What can hang from each mark:
Z: W
W: B R T Z
C: Y
R: E W
Y: C R
L: B
B: W
G: T

Each row was made from one small tree. Brackets hold a mark, then the marks that hang from it, in alphabetical order. Every link used is in the known rows. Write each row's tree.
Known rows:
{C {Y {R E {W T Z}}}}: [ 3.91 -2.90 -0.61  0.41 -1.81 -2.26 -0.31  0.18  2.59  0.23 -2.40  3.21
  1.70  1.96 -1.68  4.39  1.25 -3.01  3.30]
{R {W B T Z}}: [ 3.58 -0.86  0.23  1.22 -1.91 -1.79  5.10 -0.36  3.05  3.52 -1.22  1.65
 -1.86  3.40 -2.98  0.82  0.26 -3.11  3.39]
{L {B W}}: [ 0.00  0.34 -1.46 -1.86  0.21 -0.70  0.31  0.03  0.01  2.23 -0.58 -0.18
 -1.40  1.68 -2.59  0.73  0.20  0.49  0.31]
{Y C {R W}}: [ 1.80  0.15  0.28 -0.04 -0.36 -0.04  1.03 -1.50  1.63 -1.86 -1.05  1.55
 -0.01  2.04 -1.93  0.48  2.24 -1.55 -0.69]
{Y C {R E {W B}}}: [ 3.27 -0.08 -0.19  0.81 -1.10 -0.20  2.04 -1.34  2.83 -0.27 -1.53  1.93
  0.53  2.73 -2.66  0.53  2.74 -2.84  0.61]
{L {B {W T}}}: [ 1.48  0.18 -1.42 -1.91 -0.68 -1.39  0.81  0.21  0.88  3.40 -0.42  1.00
 -1.61  2.93 -3.01  0.98  0.05 -0.32  1.23]
{G T}: [ 0.78 -0.34  0.49 -0.29 -0.36  0.30  1.58 -0.19  0.83  0.84 -0.90 -0.15
  0.44  0.00 -1.29 -0.17  1.04 -0.08  0.56]
{Y R}: [ 0.36 -0.47  0.05 -1.58 -0.66 -0.52 -1.66 -0.99  1.22 -0.77 -0.35  1.00
  0.52 -0.36 -0.60  0.50  0.47 -0.52 -1.52]
{W T Z}: [ 3.00 -0.07  0.08  0.41 -0.66 -1.97  1.65  0.21  1.62  2.37  0.17  1.80
 -0.90  1.50 -2.32  0.76 -0.69 -2.20  2.07]
{R E W}: [ 0.99 -2.42 -0.86  1.83 -0.41  1.09  1.86 -0.25  1.10 -1.33 -1.63 -0.66
  2.91  1.78  1.69  1.95  1.76 -1.23  3.52]
{Z W}: [ 0.57  0.52 -0.06 -1.09 -0.75  0.21  1.73 -0.65 -0.27 -0.34 -0.17  0.39
 -2.02  0.48 -0.20  0.26 -0.89 -1.25 -0.03]
{Z {W {R E} T}}: [ 3.66 -0.54 -0.35 -0.37 -2.21 -0.87  2.00 -0.58  2.43  0.33 -1.54  2.28
 -1.11  3.26  0.55  1.76  0.04 -3.19  1.48]
{W {R E} T Z}: [ 4.84 -1.29 -0.31  1.38 -1.22 -2.41  1.35  0.07  3.44  1.51 -1.57  2.38
  0.46  3.14 -0.73  2.09  0.49 -3.55  2.75]
{B {W R T}}: [ 2.10 -0.09  0.17 -0.97 -0.72 -1.45  1.61 -0.38  2.05  0.96 -1.56  2.57
 -2.75  3.07 -0.58  2.14  1.19 -1.65  0.32]
{R W}: [ 0.14 -1.49 -0.14  0.88 -0.49  0.63  2.09 -0.48  0.74 -0.75 -1.19 -0.47
  0.64  1.59  0.78  1.06  0.99 -0.53  1.82]
{B {W {R E} T Z}}: [ 3.91 -0.92 -0.46  0.22 -0.37 -2.03  2.33 -0.10  2.74  1.46 -1.83  2.72
 -1.43  3.24 -1.15  3.20  1.28 -3.51  2.71]
{R E}: [ 0.85 -0.90 -0.75  0.94  0.09  0.47 -0.32  0.23  0.31 -0.50 -0.50 -0.25
  2.32  0.19  0.90  1.02  0.76 -0.83  1.71]
{W B Z}: [ 2.09  0.65  0.24  0.44 -0.57 -1.89  2.52 -0.05  1.52  3.32 -0.16  0.86
 -2.49  0.53 -3.39 -0.61 -0.64 -2.11  0.62]
{W B R T Z}: [ 4.91  0.25  0.62  0.47 -2.25 -3.56  3.04 -0.19  4.25  4.32 -1.29  3.10
 -3.47  3.38 -3.29  0.21 -0.32 -3.59  0.77]
{W B {R E} T Z}: [ 5.68 -0.61 -0.04  1.19 -2.16 -3.15  2.86  0.00  4.51  3.96 -1.74  2.95
 -1.39  3.62 -2.59  1.10  0.38 -4.28  2.31]

Write each row's tree:
[ 2.87 -1.52 -0.08  1.33 -1.08 -1.16  3.70 -0.27  2.02  1.26 -1.14  1.10
 -0.15  2.90 -1.20  1.71  0.42 -2.52  3.59]  {R {W T Z}}
[ 3.22 -0.18  0.12 -0.56 -0.37 -2.47  2.46 -0.35  2.50  1.86 -1.59  2.82
 -3.26  3.02 -2.06  2.47  0.69 -2.85  1.16]  {B {W R T Z}}
[ 2.40 -2.22 -0.36 -0.05 -2.00 -1.33 -0.49 -0.02  2.22  0.41 -2.64  2.39
  1.00  1.23 -1.40  3.16  1.71 -1.95  1.45]  {C {Y {R E {W B}}}}
[ 2.17 -0.45 -0.34 -0.29 -1.22 -0.19  1.27 -0.82  1.41 -1.04 -1.72  0.83
 -0.78  1.85  1.20  1.41  0.24 -2.43  0.48]  {Z {W {R E}}}
[ 1.70 -1.53 -0.53 -0.69 -0.95 -1.30 -3.32  0.39  0.89 -0.81 -1.51  2.23
  1.78 -0.38 -0.69  3.00  0.97 -0.99  0.42]  {C {Y {R E}}}
[ 3.63  0.27  0.67 -0.13 -2.63 -2.48  2.08 -0.25  3.73  3.55 -1.31  2.77
 -2.96  3.41 -1.66 -0.23  0.21 -2.26 -0.33]  {W B R T}
[ 3.76  0.89  0.53 -1.23 -3.13 -1.99  3.59 -0.88  3.06  2.90 -1.35  2.77
 -4.62  3.66 -1.77  0.11 -0.71 -3.27 -0.42]  {Z {W B R T}}
[ 2.74 -2.84 -0.64  0.45 -1.01 -1.64 -0.97  0.03  1.85 -0.83 -2.53  2.19
  1.91  0.83 -1.10  4.21  1.37 -2.41  2.58]  {C {Y {R E {W Z}}}}
[ 4.46 -1.89 -0.53  2.13 -1.88 -1.40  4.85 -0.10  3.45  3.05 -1.74  1.55
  0.47  3.64 -2.16  1.69  1.02 -3.84  5.24]  {R E {W B T Z}}
[ 3.31 -2.23 -0.39  0.31 -1.66 -2.16  0.10  0.04  2.59  0.93 -2.69  2.58
  0.53  1.23 -2.64  3.44  1.32 -2.95  2.29]  {C {Y {R E {W B Z}}}}
[ 4.08 -0.54  0.34  0.57 -1.28 -2.82  1.55 -0.13  3.18  1.91 -1.08  2.62
 -1.58  2.91 -1.40  1.18 -0.20 -2.83  0.98]  {W R T Z}
[ 2.83  1.28  0.28 -1.45 -2.60 -1.21  3.69 -0.62  1.64  3.24 -0.17  2.20
 -4.15  2.43 -2.39 -0.24 -1.21 -2.70  0.71]  {Z {W B T}}
[ 3.57 -1.30 -0.29  0.86 -1.62 -1.30  0.34  0.02  3.00  0.68 -1.50  2.14
  1.07  3.07  0.93  1.74  1.06 -2.19  1.68]  {W {R E} T}
[ 4.29  0.05  0.27  0.42 -0.91 -1.63  2.40 -1.35  2.85  0.00 -0.95  3.01
 -0.84  3.34 -3.71  1.14  1.59 -3.28  0.89]  {Y C {R {W T Z}}}
[ 2.86 -1.78 -0.54  2.15 -0.89 -0.59  4.19 -0.27  2.48  1.75 -1.85  0.15
  0.74  2.10 -1.56  1.38  1.19 -3.11  4.06]  {R E {W B Z}}
[ 2.53 -0.70 -0.40  0.84 -0.32  0.41  0.90 -1.30  1.95 -2.32 -1.45  1.42
  2.06  2.22 -1.13  1.31  2.82 -2.23  0.89]  {Y C {R E W}}
[ 3.08 -2.73 -0.60  0.02 -2.07 -1.41 -1.04  0.19  2.17 -0.38 -2.46  3.10
  2.03  1.91 -0.62  4.08  1.62 -2.06  2.65]  {C {Y {R E {W T}}}}
[ 3.20  0.34  0.60  0.52 -1.19 -2.77  2.34 -0.38  3.11  3.02 -1.34  1.51
 -3.04  1.89 -2.56 -0.18 -0.03 -2.69 -0.50]  {W B R Z}
[ 2.47 -0.88  0.27  0.68 -2.26 -0.80  4.23 -0.40  2.63  2.72 -1.20  1.54
 -1.44  3.47 -1.64  0.39  0.76 -1.95  2.45]  {R {W B T}}
[ 2.50  0.79  0.55 -0.07 -1.13 -0.62  2.32 -1.59  2.48  0.06 -1.20  1.99
 -1.58  2.57 -3.46 -0.42  2.05 -2.13 -1.03]  {Y C {R {W B}}}
[ 1.06 -1.94 -0.02 -0.75 -1.37 -1.15 -1.47 -0.17  1.15 -1.05 -2.15  1.99
  0.49  0.70 -0.59  3.07  1.24 -0.80  0.32]  {C {Y {R W}}}
[ 4.99 -0.79 -0.42  1.19 -0.87 -1.20  2.34 -1.09  3.22 -0.52 -1.37  2.83
  1.24  3.40 -2.97  2.01  2.33 -4.07  2.62]  {Y C {R E {W T Z}}}
[ 2.24  0.17 -0.18 -0.57  0.18 -1.68  2.64  0.04  1.05  2.13 -0.43  2.25
 -2.73  1.79 -2.72  2.08  0.18 -2.25  2.20]  {B {W T Z}}
[ 1.98 -0.13 -1.23 -1.38 -0.03 -2.31  0.84 -0.19  1.65  2.58 -1.59  0.55
 -2.26  2.80 -3.09  1.41  0.24 -1.16  0.16]  {L {B {W R Z}}}
[ 4.45  0.21 -0.10 -0.46 -3.08 -1.60  3.40 -0.71  3.39  2.44 -1.66  2.80
 -2.91  3.82 -1.12  0.92 -0.06 -3.91  1.12]  {Z {W B {R E} T}}
